Every row comes from one small tree of marks. The marks that hang from a mark follow it in brackets, in alphabetical order. Every link used is in the known rows. Which tree was each row made from?
Known rows
K{X}: 9	156	342	-43	112	-30	354	101	315	66	-362	333	65	-277	-208	-216	35	273	120	-325	-245	-161	-257	-15	262	74	-477	116	57	-298	-230	169	-110	51	109	248	-272	-139	79	-310	105	24	-331	-53	-6	265	229	192	12	243	117	-203	461	149	-200	-125	18	-275	93
R{C{F{V} J}}: 158	-82	-284	-109	-368	-119	-229	-168	-20	-259	127	-131	57	-21	277	1	-241	-176	95	392	-57	180	313	-244	-280	298	336	-115	-229	364	76	-156	204	-116	-319	-169	326	115	-545	127	-183	-94	233	48	-26	-177	82	-348	-132	91	-492	27	-255	61	490	53	-147	110	-225
W{A{C} H}: -392	273	-91	203	626	92	304	-247	131	234	-121	210	-441	43	-478	-189	387	881	-345	-125	-323	205	-43	160	573	-199	-400	-328	277	94	340	30	-180	-85	-217	531	-179	-143	437	-102	-64	456	19	-138	85	247	-787	574	516	124	302	-271	559	449	-227	-215	-170	-77	633
X{K}: 34	188	217	-103	78	-42	328	64	176	120	-309	319	3	-184	-254	-197	-34	392	179	-299	-203	-55	-229	27	174	151	-398	8	38	-312	-202	35	74	15	124	236	-251	-83	91	-381	68	68	-182	-70	87	117	105	152	56	112	186	-195	381	94	-166	-158	51	-204	124
F{C{J} V}: 215	173	-100	-43	-105	60	-1	-36	112	-106	-41	-64	-226	242	-146	-59	-299	-366	-127	439	-141	8	184	-58	9	-149	1	-109	-404	34	18	77	9	-35	-80	-62	-160	400	-216	86	-112	-442	216	-1	-176	-207	-89	45	-269	121	-47	46	213	253	471	36	-1	54	93
F{V}: 133	242	218	-203	-111	-31	566	-77	344	-55	-301	71	-57	-24	-364	-313	-152	-77	-230	123	-215	-24	-20	58	363	-101	-377	-49	-80	17	-51	-5	38	98	-16	250	-103	29	-101	13	28	-322	-20	-43	-27	156	-247	212	-50	173	59	-110	209	53	143	-113	55	-128	142
R{C{A J X{K}}}: -18	-183	-26	-200	-73	-205	-445	170	184	-338	161	149	108	-37	560	405	-245	-77	448	-142	29	-446	45	-49	-557	359	216	487	-51	-125	-227	-2	194	-116	184	-73	-237	136	-450	-192	138	188	-143	79	357	-465	905	-405	-245	-103	-150	-123	-24	-26	113	-89	10	295	34
R{C{A J X}}: -22	-198	-58	-147	-39	-174	-322	92	364	-450	99	36	276	104	605	183	-210	-374	74	24	-139	-258	45	4	-297	208	224	498	-47	62	-158	21	280	-32	95	-122	-241	88	-451	20	27	17	-177	73	331	-314	608	-332	-146	-203	-271	-20	-116	-93	174	27	-103	281	-51
W{A{C{J}} H}: -288	135	-275	173	576	-2	47	-298	42	193	19	91	-512	301	-199	-257	289	713	-303	-14	-201	175	44	143	175	-186	-133	-304	163	336	508	129	-65	-180	-345	416	-233	-95	176	-14	-34	351	68	-207	38	94	-715	388	435	110	199	-200	448	496	-262	-223	-349	73	612
R{C{F{V} X}}: -82	-103	-40	-230	-432	-138	-170	39	-3	-186	168	-144	-22	-414	42	383	-180	-110	63	298	-47	20	303	-366	-66	388	169	153	-129	80	-130	-159	-48	-15	-91	-127	410	52	-223	31	-172	104	145	80	63	-3	420	-437	-76	29	-459	10	-171	85	418	-21	-28	51	-243
F{C{A} V{B}}: 392	467	203	-103	-88	62	193	169	258	-315	-173	132	-35	225	-198	101	-329	-652	-33	383	109	-422	13	172	154	-303	-387	-48	-339	-83	-379	-145	-89	136	357	8	-198	433	-91	213	-103	-609	341	20	112	-508	-180	289	-454	-30	217	45	302	-81	677	4	769	253	172
F{C}: 12	236	102	160	119	112	153	103	285	-15	-218	214	41	-24	-272	-159	-81	-45	-106	122	-375	249	-122	-25	494	-82	-305	-72	-202	-381	-146	66	37	35	72	-30	-276	139	247	-163	-175	-176	-7	49	6	82	-120	280	-22	11	92	-31	400	168	293	103	27	-208	8
V{B}: 304	365	337	-200	125	-113	440	82	288	-56	-526	292	148	9	-333	-469	-129	-208	-156	60	-182	-130	-252	53	259	-86	-521	61	-100	32	-194	42	74	203	155	224	-305	-88	-17	69	-160	-398	-108	-30	30	6	-353	199	-43	-69	135	-56	404	118	-51	-180	275	-116	21
F{C{A X}}: -145	48	147	57	13	6	-99	298	258	-160	117	73	97	34	23	333	-84	-286	-46	-83	-107	-170	-156	102	217	-64	-117	374	-131	-467	-388	70	-14	24	367	-168	-343	189	232	-127	15	-53	-6	0	267	-155	395	82	-122	-129	112	67	164	-115	239	131	249	85	28
B{V}: 292	362	453	-154	97	-91	606	119	402	-2	-487	274	172	-123	-406	-533	-153	-241	-246	56	-251	-212	-123	61	308	-79	-494	132	-67	80	-169	34	154	173	8	217	-319	-39	-121	117	-193	-522	-284	-60	58	21	-303	208	-194	-96	161	6	333	185	56	-167	220	-191	33
R{C}: 50	117	99	-24	94	16	162	-74	552	-226	-317	259	213	-188	30	-255	-151	18	-50	98	-505	213	10	-111	331	194	-230	54	-31	-133	-91	-95	264	49	-86	126	-105	-3	-144	-137	-201	6	-225	173	137	93	14	47	-8	-77	-186	-219	261	120	246	17	-150	-182	-27
C{X}: -87	41	244	-176	4	-125	279	112	244	48	-180	101	39	-169	-215	-105	-37	8	-168	-142	-263	-36	-175	-67	236	59	-251	364	7	-184	-114	181	28	115	117	116	-270	-156	123	-139	19	-35	-275	-64	84	240	213	-42	141	-44	-22	-20	201	125	-213	-139	-125	-131	-21
A{C}: -128	28	218	-24	355	5	158	-93	187	248	-273	70	-100	-31	-181	-419	97	338	-175	-270	-165	280	-156	180	495	-114	-330	-332	138	-72	-37	27	52	224	249	187	-116	-97	92	-13	-20	19	-211	-101	-154	347	-292	332	261	-103	388	-45	362	129	-232	11	-319	-93	203
A{C{F}}: -206	-120	21	83	113	-56	-94	-66	-215	334	-29	-86	-31	-132	-67	-261	199	428	-50	-342	72	443	-160	68	346	30	-65	-436	130	-21	-97	-62	46	139	163	-43	186	-225	179	-31	-69	220	35	-196	-166	361	-241	147	361	-59	227	104	72	-16	-186	138	-295	-58	-58
C{F{V} R}: 86	-38	16	107	-519	108	309	-152	-203	91	62	-191	132	-187	-213	21	68	-127	97	96	64	176	150	-66	92	28	178	-163	108	54	48	-264	-47	-32	-176	-111	450	-129	148	38	5	-158	117	46	-153	244	-179	-99	-46	133	-108	72	-427	-333	54	60	143	-184	-254
J{C{A F R X}}: -39	-209	-76	42	-111	214	-100	232	-316	-29	299	-61	469	-112	423	292	133	29	160	-280	544	-101	-221	14	-303	66	245	198	214	-132	-10	29	-34	-24	44	-287	395	-263	131	-16	243	313	-160	249	89	-36	286	-101	-16	-32	-302	37	-655	-645	-196	230	227	-144	-483
W{A}: 56	251	35	108	349	-187	538	-105	376	21	-254	206	-43	-12	-304	-349	193	427	-359	-56	-381	219	-130	66	458	-73	-440	-55	64	-97	34	30	-33	-23	-219	454	-342	-93	176	-102	65	145	18	-167	160	296	-490	437	181	119	90	-232	416	180	-129	-165	-71	-216	320
J{C}: 173	238	47	-211	437	202	395	105	280	-24	-320	312	189	-7	-36	-508	-84	332	-233	-71	23	127	-343	8	258	-57	-479	-160	-18	-71	94	297	128	136	-108	219	-43	-133	-56	-109	54	55	-302	222	-37	92	-340	388	48	96	-145	-207	166	45	-69	40	-70	-385	-84
A{C{F{V} R X}}: -217	-338	78	-24	-372	58	-186	-103	-554	356	249	-420	-220	-327	-137	350	168	-13	127	-45	327	60	307	-104	-74	19	324	-207	179	53	80	-190	-306	114	110	-136	616	-80	159	193	34	100	81	-57	-321	299	184	-303	80	-18	126	185	-424	-125	-186	63	-92	70	-176
F{C{J R} V}: 249	22	-97	169	-276	199	-7	-134	-33	-99	31	-152	-83	146	-127	108	-161	-538	71	527	-92	41	350	-57	-138	-209	234	-108	-255	-25	206	-87	-83	-91	-229	-172	80	360	-43	117	-94	-475	137	146	-258	-137	-59	-139	-369	83	-7	86	-148	-16	356	78	63	-42	-56
F{C{A J} V}: 203	133	-87	5	-122	36	-73	45	200	-323	123	-72	-39	455	144	84	-290	-518	-47	273	33	-193	78	168	-69	-237	18	-17	-346	-22	-154	-7	97	-73	102	-164	-257	416	-275	120	39	-461	273	-24	62	-446	14	136	-328	48	45	79	40	-111	539	131	240	233	158
W{A{C{J R}} H}: -265	22	-299	391	407	202	54	-402	-146	242	63	22	-361	245	-185	-84	413	539	-117	27	-172	155	199	149	28	-222	122	-266	346	296	644	-46	-125	-211	-463	315	-22	-130	342	59	-11	307	-2	-9	-72	165	-707	259	357	64	202	-199	99	245	-387	-172	-255	-25	416
A{C{F J}}: -96	-278	-159	46	102	-102	-347	-54	-338	297	79	-228	-70	145	193	-328	146	277	-22	-243	177	406	-86	46	-57	45	248	-407	52	228	65	57	122	45	30	-165	112	-168	-90	82	-36	117	72	-235	-220	199	-152	-33	335	-60	119	200	-56	56	-251	141	-448	115	-90
C{A}: 24	114	195	2	67	-15	409	66	481	-165	-196	174	342	146	37	-306	-16	-46	-138	-271	-189	-40	-368	289	381	-111	-317	173	144	-124	-281	10	264	83	214	93	-383	-105	28	-97	143	-113	-146	-77	260	-1	-109	331	53	-61	172	-59	114	-350	-36	67	157	-24	86

Write each row's tree
131	-68	-118	341	-71	214	-105	-53	-16	18	-51	-5	124	165	-14	-55	-41	-396	107	254	-251	209	99	-58	-53	-107	239	-23	-146	-180	158	-34	88	-132	-151	-257	-110	189	144	-41	-142	-284	-51	157	-187	-56	-32	-81	-198	-56	19	99	-39	-36	128	162	-99	-150	-161 | F{C{J R}}
453	336	-29	-367	-17	92	198	222	-130	-232	2	83	236	151	158	-97	-239	-139	-65	99	726	-347	-216	70	-202	-124	-273	-214	-166	294	-200	-3	-41	151	109	1	314	19	-355	268	111	-190	305	133	72	-462	-308	270	-269	115	-194	-12	-213	-356	325	78	689	48	-169 | J{C{A F{V{B}}}}
-181	-159	-3	-109	-244	-158	-425	148	-160	-32	148	124	31	-577	141	473	-45	337	454	-125	-36	-12	45	-392	-273	626	132	225	-25	-267	-256	-101	-10	-106	45	-125	233	-81	-31	-352	-100	475	0	83	163	-2	770	-473	11	30	-329	-53	0	153	136	-37	-25	-19	-231 | R{C{F X{K}}}
-365	171	-81	419	435	261	310	-365	-19	295	-26	143	-317	-39	-458	-35	492	716	-181	-91	-274	217	146	175	423	-222	-155	-315	435	42	502	-139	-247	-144	-336	412	40	-187	595	-65	-49	424	-35	34	-21	336	-783	396	379	91	308	-276	249	205	-324	-200	-74	-176	461 | W{A{C{R}} H}
159	141	145	-231	-48	-111	-11	-37	-330	205	-151	-146	-282	-63	-270	-164	-56	-14	-31	107	383	0	28	36	63	-101	-170	-535	-97	305	-146	-186	-195	272	253	66	358	23	-129	332	-138	-237	340	-151	-255	52	-409	79	35	-26	238	145	99	130	96	-24	224	193	28 | A{C{F{V{B}}}}
84	-300	-185	317	-368	7	-63	-39	-214	-123	239	-206	498	224	459	-20	152	-292	238	-217	191	110	-125	180	-291	23	498	99	184	122	-26	-180	257	-156	-67	-388	109	-204	-16	-5	156	-88	44	-39	94	-66	48	-172	16	-55	-84	230	-627	-707	-166	197	76	74	-322 | C{A F J R}
-53	-62	85	-231	-451	-173	113	114	-180	29	132	-190	-101	-267	-229	192	-52	-60	-94	29	120	-42	54	-188	34	141	37	124	-65	49	-156	17	-120	22	46	-32	239	-99	33	-8	22	-21	133	-135	-45	176	220	-233	48	141	-202	121	-162	20	44	-93	50	9	-154 | C{F{V} X}
-139	-405	75	0	68	16	-281	-115	-253	271	55	-248	-135	-11	113	18	101	-112	69	-127	52	-16	137	51	-221	-82	324	40	172	69	247	84	-52	83	94	-91	57	-89	7	160	64	2	-282	-30	-268	253	238	-276	91	-200	238	126	-196	19	-520	-4	-436	97	-65 | A{C{J R X}}
427	372	208	62	-250	212	248	-24	-1	-51	-244	68	-49	-20	-479	121	-221	-661	61	601	-27	-208	267	-84	74	-260	-154	-142	-229	-137	-46	-239	-248	109	37	-12	127	352	123	246	-236	-638	220	215	-231	-224	-261	70	-482	-6	132	29	111	33	464	-15	604	-43	-55 | F{C{R} V{B}}
-81	-303	-108	-106	-257	-258	-261	135	-277	70	168	-170	65	4	162	15	24	-71	15	-118	87	85	-106	-195	-267	233	327	273	-63	162	-37	205	86	-53	-65	-237	-13	-225	-67	-72	31	75	-11	-158	-35	108	350	-365	194	6	-258	228	-215	40	-270	-26	-260	34	-289 | C{F J X}
47	-178	-283	70	-156	-106	-330	-57	25	-211	56	-14	255	-15	397	-136	-93	-28	103	141	-144	352	78	-234	-205	368	331	-26	-119	218	22	-72	318	-114	-259	-225	132	-74	-358	-25	-210	79	45	53	73	-82	107	-313	53	-67	-441	37	-143	20	229	108	-320	-2	-294 | R{C{F J}}
-16	-10	-142	75	616	-224	3	-242	60	216	-83	-49	-335	289	12	-379	221	473	-299	-124	-84	271	8	159	97	-155	-101	-384	38	188	219	84	-68	42	-143	351	-232	46	-70	144	98	183	97	-275	-102	222	-459	369	271	-7	304	-112	318	338	-313	-72	-449	68	409 | W{A{C{J}}}
-116	-50	18	-92	-87	-31	3	-121	-234	257	38	-224	-240	-119	-193	-127	67	275	-73	-81	209	289	59	34	244	-51	-45	-537	30	157	-84	-140	-84	146	138	18	345	-27	-9	141	-39	37	228	-186	-284	279	-263	126	197	58	183	108	0	25	61	100	-128	46	31 | A{C{F{V}}}
-31	-148	69	-160	-43	-184	-35	178	204	-242	79	-61	175	273	324	4	-98	-331	-71	-221	4	-314	-183	159	-188	-35	89	512	5	57	-151	202	181	3	206	-67	-453	-55	-217	-6	228	-112	-186	-152	261	-163	392	-101	-8	-120	2	77	-91	-198	-221	-52	-67	198	6 | C{A J X}
-431	-13	-217	38	519	-94	-153	-162	-98	208	169	-8	-603	168	-168	76	281	606	-292	-71	-89	-27	125	6	-2	-93	-7	56	164	286	457	248	-218	-165	-260	377	-253	-89	195	-8	6	443	26	-220	44	92	-283	147	414	51	106	-136	367	632	-396	-309	-340	198	534 | W{A{C{J X}} H}
38	-22	104	-142	136	255	32	246	-136	-21	120	203	255	-167	287	349	-12	231	389	-389	464	-473	-218	88	-419	66	-61	281	227	-391	-64	107	-102	-8	185	26	127	-90	78	-258	360	313	-311	344	141	-176	540	-30	-245	33	-5	-202	-304	-410	-297	16	349	-149	-106 | J{C{A R X{K}}}
229	47	-138	-33	-171	332	246	-42	-312	63	53	-95	191	-136	-6	-53	-9	97	57	140	421	129	71	-132	-125	-6	45	-309	73	98	223	-46	-79	11	-298	-82	674	-107	0	99	83	14	56	304	-254	70	-278	36	-128	224	-337	-40	-515	-319	109	156	147	-339	-382 | J{C{F{V} R}}
44	-59	97	-109	148	260	178	179	53	-102	62	76	394	-43	279	132	8	-64	34	-224	330	-282	-205	123	-136	-105	-28	321	235	-207	61	125	-20	85	86	-52	82	-133	56	-22	298	143	-384	356	111	-81	219	44	-168	-73	-139	-114	-384	-432	-233	111	229	-183	-225 | J{C{A R X}}
-527	147	-23	69	513	10	100	-136	8	291	66	111	-577	-82	-449	119	349	771	-328	-154	-208	14	38	36	370	-101	-288	-31	245	31	299	149	-321	-76	-140	478	-168	-159	473	-113	-13	548	-28	-163	104	230	-346	308	482	59	203	-224	486	571	-362	-295	-178	10	548 | W{A{C{X}} H}
10	-151	-163	301	413	-54	-22	-351	-112	275	-25	-118	-208	211	33	-233	334	334	-144	-75	-76	272	163	131	-47	-221	121	-367	220	107	397	-73	-141	-29	-260	231	-4	-12	83	185	125	168	8	-146	-196	294	-492	175	117	-66	326	-94	-24	102	-452	-27	-331	2	258 | W{A{C{J R}}}
394	514	235	-162	-52	37	260	98	154	-113	-320	159	-185	42	-516	-39	-342	-512	-104	534	-60	-204	83	-75	219	-205	-443	-149	-416	-45	-211	-84	-182	162	152	95	-87	429	-26	183	-250	-598	292	72	-113	-288	-279	195	-388	49	118	18	456	261	602	-75	514	29	120 | F{C V{B}}
17	74	91	420	-92	282	113	60	220	-118	0	82	333	102	43	147	47	-339	129	-23	-178	52	-54	176	264	-162	-9	68	36	-456	-195	-205	60	-39	168	-227	-142	159	355	-97	17	-205	-25	185	116	-111	-11	182	-203	-114	180	7	-98	-448	241	251	331	-106	-71 | F{C{A R}}
8	-266	75	-25	-232	-36	-169	118	-155	-60	186	-23	179	54	359	386	4	-215	457	-342	189	-488	-60	129	-613	99	322	502	174	-190	-120	27	39	-121	186	-140	-186	-57	-31	-190	321	26	-215	9	171	-217	733	-371	-199	-51	110	12	-333	-372	-372	-109	158	157	-38 | C{A J R X{K}}
-102	-322	-228	-80	-262	-204	-530	70	-97	-166	195	-122	153	-155	421	191	-89	-104	122	149	-69	126	154	-355	-393	443	453	279	-118	171	8	21	163	-113	-187	-281	157	-45	-313	-20	-161	169	1	29	92	-58	550	-585	47	-98	-521	109	-249	111	119	50	-315	72	-364 | R{C{F J X}}
190	91	74	-339	-415	-222	-188	122	-103	-231	-14	-44	-21	-361	-58	365	-304	-430	110	458	141	-267	290	-372	-261	303	38	138	-232	248	-197	-221	-126	105	15	-39	379	105	-318	228	-275	-159	261	129	57	-247	297	-476	-252	-41	-389	14	-55	181	498	-112	342	170	-246 | R{C{F{V{B}} X}}
158	-119	-305	-40	-409	-113	-276	-48	74	-471	270	-182	241	169	580	150	-247	-340	154	204	129	-36	199	10	-323	225	372	1	-141	351	-121	-212	272	-128	-115	-262	195	140	-593	165	-14	-100	331	15	215	-412	212	-272	-219	19	-373	56	-415	-314	542	163	88	335	-143 | R{C{A F{V} J}}
73	-161	-155	96	-204	-135	-89	89	-43	-159	160	-95	371	350	427	-155	31	-131	38	-289	135	112	-287	153	-153	67	227	91	26	181	-182	32	311	-114	71	-254	-165	-167	-154	-51	134	-33	129	-198	169	-146	15	-1	87	-29	-111	181	-284	-467	-79	141	-6	155	-168 | C{A F J}
-50	-95	-32	39	12	-71	-347	226	108	-199	208	-51	63	301	280	289	-153	-467	0	10	1	-234	-83	73	-176	-58	156	398	-248	-226	-192	183	31	-74	263	-278	-429	250	-52	-60	53	-125	23	-45	195	-339	472	-95	-143	-138	-8	175	36	-64	204	126	76	226	13 | F{C{A J X}}
-4	-239	-33	249	-198	111	-333	132	-78	-163	272	-119	186	246	307	427	-31	-625	189	88	34	-213	76	48	-320	-123	433	417	-58	-265	-51	-12	12	-110	152	-400	-193	184	126	22	85	-178	-44	94	91	-278	488	-262	-288	-183	-12	190	-289	-306	70	189	137	166	-139 | F{C{A J R X}}
5	-175	-43	182	-134	135	-299	47	-158	36	110	-111	16	35	26	297	-53	-469	128	262	-153	-21	161	-183	-249	-7	388	299	-149	-236	138	105	-88	-114	-53	-312	-82	180	178	-20	-84	-167	-123	141	-142	-35	392	-337	-200	-104	-81	180	-135	70	4	51	-91	-62	-198 | F{C{J R X}}
-357	-263	69	-83	26	-141	-307	77	-333	364	106	-194	-138	-267	-74	60	205	349	-26	-336	156	258	-120	-62	162	121	59	-119	127	-41	-136	39	-83	151	279	-115	215	-210	203	-30	-22	324	-33	-190	-131	360	195	-113	365	-112	146	181	-18	95	-309	54	-303	44	-116 | A{C{F X}}
-378	4	-465	295	371	-34	-234	-258	-336	271	239	-74	-420	230	-63	-76	417	820	-185	-102	41	355	51	43	38	-45	131	-398	171	440	425	75	-89	-254	-393	170	44	-223	242	-20	-90	541	314	-268	-25	108	-669	234	572	143	39	-14	139	354	-232	-93	-311	98	348 | W{A{C{F J}} H}
-151	-390	100	-55	79	-32	-437	-31	-448	374	69	-138	-256	-118	95	241	83	185	426	-299	227	-182	159	0	-515	65	302	29	188	-118	129	72	-130	42	206	-37	75	-32	30	-62	137	188	-240	-22	-278	108	555	-355	1	-61	326	57	-121	116	-598	-110	-295	101	34 | A{C{J R X{K}}}
72	-123	-72	-185	-291	238	67	89	-448	95	226	-170	76	-297	9	274	-18	12	61	105	523	-52	125	-251	-293	80	189	-31	55	38	193	40	-233	19	-209	-131	692	-124	37	97	125	145	-13	297	-209	54	138	-216	-137	154	-410	16	-588	-204	-22	65	128	-229	-430 | J{C{F{V} R X}}
